Every row comes from one small tree of marks. The marks that hang from a mark follow it in brackets, in the order of their numbers. Every link used is in the known rows. Which tree was each row made from?
Known rows
z_392{z_361}: [ 12  35  28  -4  16   0 -14   2  -3 -20  -8 -30 -20  18  20   1  17 -24
 -19  -2  28 -20  -5 -24 -39  20  41  18   7 -43]
z_364{z_257 z_894{z_903{z_676}}}: [-45  23  40   5  13  39 -43  -3  -6  26  29 -40 -20 -21 -12  -3  13  -6
 -14  31 -51  60 -44 -26  -5 -13 -23   7  10  46]
z_287{z_364{z_257} z_874}: [-51  11  -3   9 -14 -12   8 -67  20  77  37  49  56   5  14  16  24 -34
 -22 -15 -75  51   5  19  -8  33   3  36  26  -7]
z_392{z_769}: [  4  24  18  15   5 -38  -3  -3  25 -25 -21 -23  -6  -2   4  37 -15   0
 -31  11  28  13  30 -41 -15  -9  23  -1  -9  11]
z_364{z_894{z_903{z_676}}}: [-22  31  15   6   4  16  -9  20 -21 -11  22 -48  -4   0  10 -31  -6 -17
 -15  12 -25  49  -8 -22  -8   8 -32   7 -14  41]
z_676{z_874{z_287{z_364{z_257}}}}: [-24 -14  -1  -8 -21  20  25   9  46  12  34  22  35  24  15   8  31  35
 -17 -27  10 -12  -8  15 -35 -14  22  14   1   9]
z_874{z_287{z_364{z_257 z_894{z_903}}} z_676}: [ 15   6  20  26 -28   8  36  26  22 -19  20 -47  29  41  13   3  12  31
 -23 -18 -28   9 -20  42 -45 -51 -16  44 -32  -5]
z_361{z_392{z_769{z_287{z_364{z_894}}}}}: [-60  62  23   7  26 -28   0   8  15  23  23   5   9  -9  -5   0  26 -13
 -11  19  -7  46  51 -65 -10   1  -8  29 -53 -26]
z_715{z_364{z_894}}: [-22  31   7   1  16   0  31  -1 -36   2  33  -6  16 -21  22 -21   9 -24
 -21 -12 -17  40  11  -1 -40 -30 -45  23   1  12]
z_894{z_903{z_676{z_874}}}: [ -8  -2 -32 -19 -24  -6 -18  38  15 -24  37 -30   7  45  -3 -15 -17 -11
 -27  22   7  15  18 -25 -51  19  12   2  -8  37]
z_48{z_715{z_364{z_257 z_894{z_903}}} z_995}: [-39  29  42 -25  23  19   6 -11  -2 -27  14 -67 -12 -17 -72 -65  73 -89
 -26  23   7  44 -13 -35   0 -68 -23  -5 -16  22]
z_392{z_361 z_769}: [ 14  62  46  11  18 -38 -15  -2  21 -44 -28 -52 -29  16  25  36   1 -26
 -49   7  57  -6  23 -65 -55  11  65  17  -4 -32]
z_715{z_48{z_995} z_364{z_894{z_903}}}: [-21  74  -7  -7   2 -20  39 -19   1  -3  41 -36   0 -18 -11 -50  18 -80
 -31 -25 -16  35  22 -27 -64 -71 -27  -5 -22 -20]
z_676{z_874}: [-18 -19   2 -17 -10  20  16  10  32  -5  17  20  19  18   6  -5   8  15
  -2  -3  26 -16   0  -7 -32   3  16  11  18  17]
z_769{z_287{z_364{z_257 z_894} z_874{z_676}}}: [-72 -12  20  22  15  -4  13 -10 -14  57  35  -8  51  34   6   2  12   1
   9 -44 -33  52   4 -14   5  25 -13  62 -12 -23]
z_287{z_364{z_894{z_903{z_676}}} z_874}: [-53  43 -14  16 -20 -17  29 -34 -10  40  50   3  62  22  42 -31   8 -54
 -35 -24 -71  82  27   3 -18  56 -30  41  -7  19]
z_361{z_392{z_769{z_287{z_364 z_874{z_676}}}}}: [-39  35   6  22   8 -52  14  13  31   7  29  14  34  29  -7  10  -2 -18
 -26  15 -11  25  65 -38 -38  16  10  51 -44 -44]
z_676{z_874{z_287{z_364{z_257 z_894{z_903}}}}}: [-35   7   4 -14 -30  39  23  16  39  10  31  -8  35  24  11   0  41  24
 -19 -23  -7  16 -10   7 -39 -30  13  11  -3  21]
z_715{z_48 z_364}: [  1  35 -35   3   3 -41  22 -31  -7   4  56  23  12  -3  11  -7 -26 -38
 -37 -20 -19   6  36 -12 -81 -29 -18   6   1 -30]
z_392{z_361 z_769{z_287{z_364{z_257 z_894}}}}: [ -47   68   59    5   40  -28  -31   -9    5   11   -9  -64  -16   15
   20   38   33  -18  -28  -21   44   38   22 -104  -30   13   50   40
  -29  -40]
z_874{z_287{z_364{z_257}} z_676}: [ 28 -17   7  30 -19 -15  35  18  29 -17  21 -18  29  43  16  14   0  45
 -19 -22 -11 -25 -12  52 -45 -34  -3  43 -27 -19]
z_705{z_361 z_364{z_894}}: [  0  62  10 -21  23   1  41  -3 -60   2 -25 -60 -11 -54  71  24  19 -52
   3  22   8  29 -30  19  -7 -28  10  21 -19   9]
z_676{z_874{z_287{z_364{z_894}}}}: [-26   3   4   1 -15  23  50  18  28  -4  29   8  42  22  36 -17  27  32
 -12 -39  16  -2   0  15 -30  -6   1  21 -11  17]
z_392{z_361 z_769{z_287{z_874}}}: [-29  38  34  21  29 -45 -18  15   4 -21 -18 -58  -4  45  16  42  -6 -28
 -44 -32  60  17  39 -81 -37  40  84  28 -11 -55]
z_769{z_287{z_874{z_676}}}: [-33 -42  -7  23  10 -18  14  34 -17   5  14 -20  37  59  -6   5 -25   7
   4 -44  10   9  21  -5  -2  29  17  35 -14 -36]
z_988{z_257}: [-27  12  13  -6  31  10 -19  15  -9  38  22  -7 -36  -2  34 -10   2   2
 -15 -16 -32 -22 -17  -2   0 -15   9  -8 -17 -13]
z_874{z_287{z_364{z_257 z_894}} z_676}: [ 11  -3  33  40  -8   5  46  15  18 -12  22 -29  29  27  26  -1   9  43
 -15 -27 -19  -5 -26  49 -34 -37 -22  52 -27  -6]
z_287{z_874}: [-24  -8  -4  21  -8  -6  19 -17   1  15  12  22  39  15  10   0 -12 -25
 -23 -21 -32  22   9  24  -3  35  15  10  27  -7]
z_361{z_392{z_769{z_287}}}: [-40  37  14   5  24 -29 -17  28  22   5  12   3  -6   1 -25  15   6  -6
 -15  26  13  20  49 -60 -12  -4  18  12 -44 -32]
z_903{z_676}: [ -1  -7  -7  21  28 -32 -10  12 -17 -12  34  -4  -4   5  21 -19 -35   7
 -15   7  11  -3   5 -11 -12  56 -14  15 -11  25]
z_705{z_364}: [ 17  19 -15  -4 -14 -27  23  17 -15  -3  -7 -18   9 -31  32  18  12 -29
  -2  11  15  17  -3  -4 -13 -31  17  30 -32   6]

Which tree is each row?
[-46  12  38  34  -7  -1  39 -55  14  49  39  22  61  13  31  -6  13 -20
 -17 -14 -80  51 -12  32 -25  21 -32  76  21   3] : z_287{z_364{z_257 z_894} z_874{z_676}}
[-11  26   5  24  -7   5  41   9  -4   3  14 -17  32   3  38 -13  25  20
 -13 -49 -11  21  -3  27   0 -12 -18  12 -35  -3] : z_874{z_287{z_364{z_894}}}
[-23  -8  13  35  12 -52   9  24  13 -22  -9 -37  23  46   0  40 -36   6
 -25 -24  35  21  46 -43 -17  15  36  28 -20 -18] : z_392{z_769{z_287{z_874{z_676}}}}
[ 41 -12 -11  34 -26 -28  57  33  20 -40  18 -25  40  58  31  -2 -11  38
 -19 -35   9 -30  10  54 -49 -21  -6  45 -43 -25] : z_874{z_287{z_364} z_676}
[-56  34  13 -16  -9  16  -9 -29  18  51  52  -4  20  -2  15 -14  39 -14
 -13  11 -50  61 -11 -27 -28   6 -27  38  -4  42] : z_287{z_364{z_257 z_894{z_903{z_676{z_874}}}}}
[-69  37   8  15 -12   1   1 -52   2  69  55  10  51   5  23 -11  20 -47
 -32  -7 -94  91  -3  -1 -14  39 -20  42  14  26] : z_287{z_364{z_257 z_894{z_903{z_676}}} z_874}
[-32  80  36 -26  35  21  12 -13 -33  42   2 -23 -23 -82  40  30  46 -57
   1  70 -36  36 -45  13 -19 -44  10  30 -12  -7] : z_705{z_361{z_392} z_364{z_257 z_894}}
[ -5   0 -16  27 -27 -43  54 -33  17  17  35  27  73  51  34  -9 -12 -27
 -22 -24 -45  20  32  40 -40  42 -12  68  -1 -18] : z_287{z_364 z_874{z_676}}
[-18  42 -10 -15  -8   5  19  11 -31  -4  33 -31  16  -4   5 -18  14 -40
 -29  -1 -26  58  18  -6 -54 -47 -37  13  -8  15] : z_715{z_364{z_894{z_903}}}
[-40  56  32   5  33  -6  24 -50   8  33  49  -3 -11 -52 -15 -32  28 -58
 -21 -20 -27  26 -15 -23 -46 -71 -29   5   4 -17] : z_715{z_48{z_995} z_364{z_257 z_894}}
[-70   9 -18 -14  10  -7  -1  28 -18  32  47 -31  27  37  14 -24  16   1
  12 -35  11  53  29 -61  -3  33 -14  34 -47  10] : z_769{z_287{z_364{z_894{z_903{z_676{z_874}}}}}}
[-38  -1  19  -1 -11  36  32   6  35  15  32  12  35  11  24  -3  37  36
 -13 -30   3   3 -19  12 -28 -17   6  21   2  19] : z_676{z_874{z_287{z_364{z_257 z_894}}}}
[  0  46 -22  -3  10 -48  40 -26  11  -1  41   0   1 -15 -10 -35   4 -64
 -25 -31   8  -5  30 -14 -64 -50  -9  -3 -17 -37] : z_715{z_48{z_995} z_364}
[-24  25   3  18  -7   7   4  11   2  14  36 -32  18   8  22  -4  21  16
 -30 -24 -32  37 -16  10 -14 -12 -12  11 -30  17] : z_874{z_287{z_364{z_257 z_894{z_903{z_676}}}}}
[-56 -27  -8  15   5 -24   4  -6  -3  54  36   1  48  50  -5  16   4   2
   4 -39 -24  33  18 -10  -7  27   9  57 -14 -36] : z_769{z_287{z_364{z_257} z_874{z_676}}}
[-24   7  31 -18  31  -4   7 -18   5 -25  14 -39 -10 -16 -70 -53  62 -77
 -24  20  26  10  -8 -25   0 -51  -9  -3 -11  10] : z_48{z_715{z_364{z_257}} z_995}
[-21  61  24   2  25 -56 -20   8   7 -10 -12 -61  -9  38  23  36  19 -23
 -31 -28  66  18  49 -97 -39  26  62  34 -41 -53] : z_392{z_361 z_769{z_287{z_364}}}
[-30  97  47 -16  38  -3  10 -16 -17  25 -12 -37 -28 -82  42  54  36 -57
 -19  77 -19  46 -27 -13 -28 -50  24  29 -16   1] : z_705{z_361{z_392{z_769}} z_364{z_257 z_894}}
[-23  10  -7 -12 -36  27  39  29  34 -11  28 -12  41  35  23 -13  32  19
 -19 -32   9  13   7  10 -41 -21   8  12 -17  18] : z_676{z_874{z_287{z_364{z_894{z_903}}}}}
[ -8  31 -13  19 -12  -7  26  27  -8 -11  32 -36  27  21  36 -22  10   9
 -29 -37 -14  32   7  13 -15   1 -18  10 -48  14] : z_874{z_287{z_364{z_894{z_903{z_676}}}}}
[-43  64   5 -30  39 -22 -15 -17  -1  41   6 -16 -17  -8   3  47  25 -31
 -10  42  -9  17  24 -24 -22   1  30   6 -19 -41] : z_705{z_361{z_392{z_769{z_287{z_364{z_257}}}}}}
[  7  68 -19 -34  14 -22  29  10 -30   9  -2 -19 -11 -44  43  27  24 -63
  -5  59  -4   5   0  21 -34 -26  29  22 -31 -30] : z_705{z_361{z_392} z_364}
[-15   2 -31 -14 -29  -5 -16  30  28  -1  51 -26  17  43  -1   0   4   3
 -37   8 -12  21   8 -14 -55   5  18   8 -16  32] : z_894{z_903{z_676{z_874{z_287{z_364{z_257}}}}}}
[-36  -8  14  21  20   2  13  14  14   4  61   7  22   9  42 -20  -3  36
 -24 -16   7   4 -14  -3 -33  38 -11  33  -7  45] : z_903{z_676{z_874{z_287{z_364{z_257 z_894}}}}}
[-22  -8   7  24 -20 -24  27 -50  29  47  41  35  63  33  16  11   3 -19
 -22  -7 -67  27   3  37 -37  27  -4  69  21 -13] : z_287{z_364{z_257} z_874{z_676}}
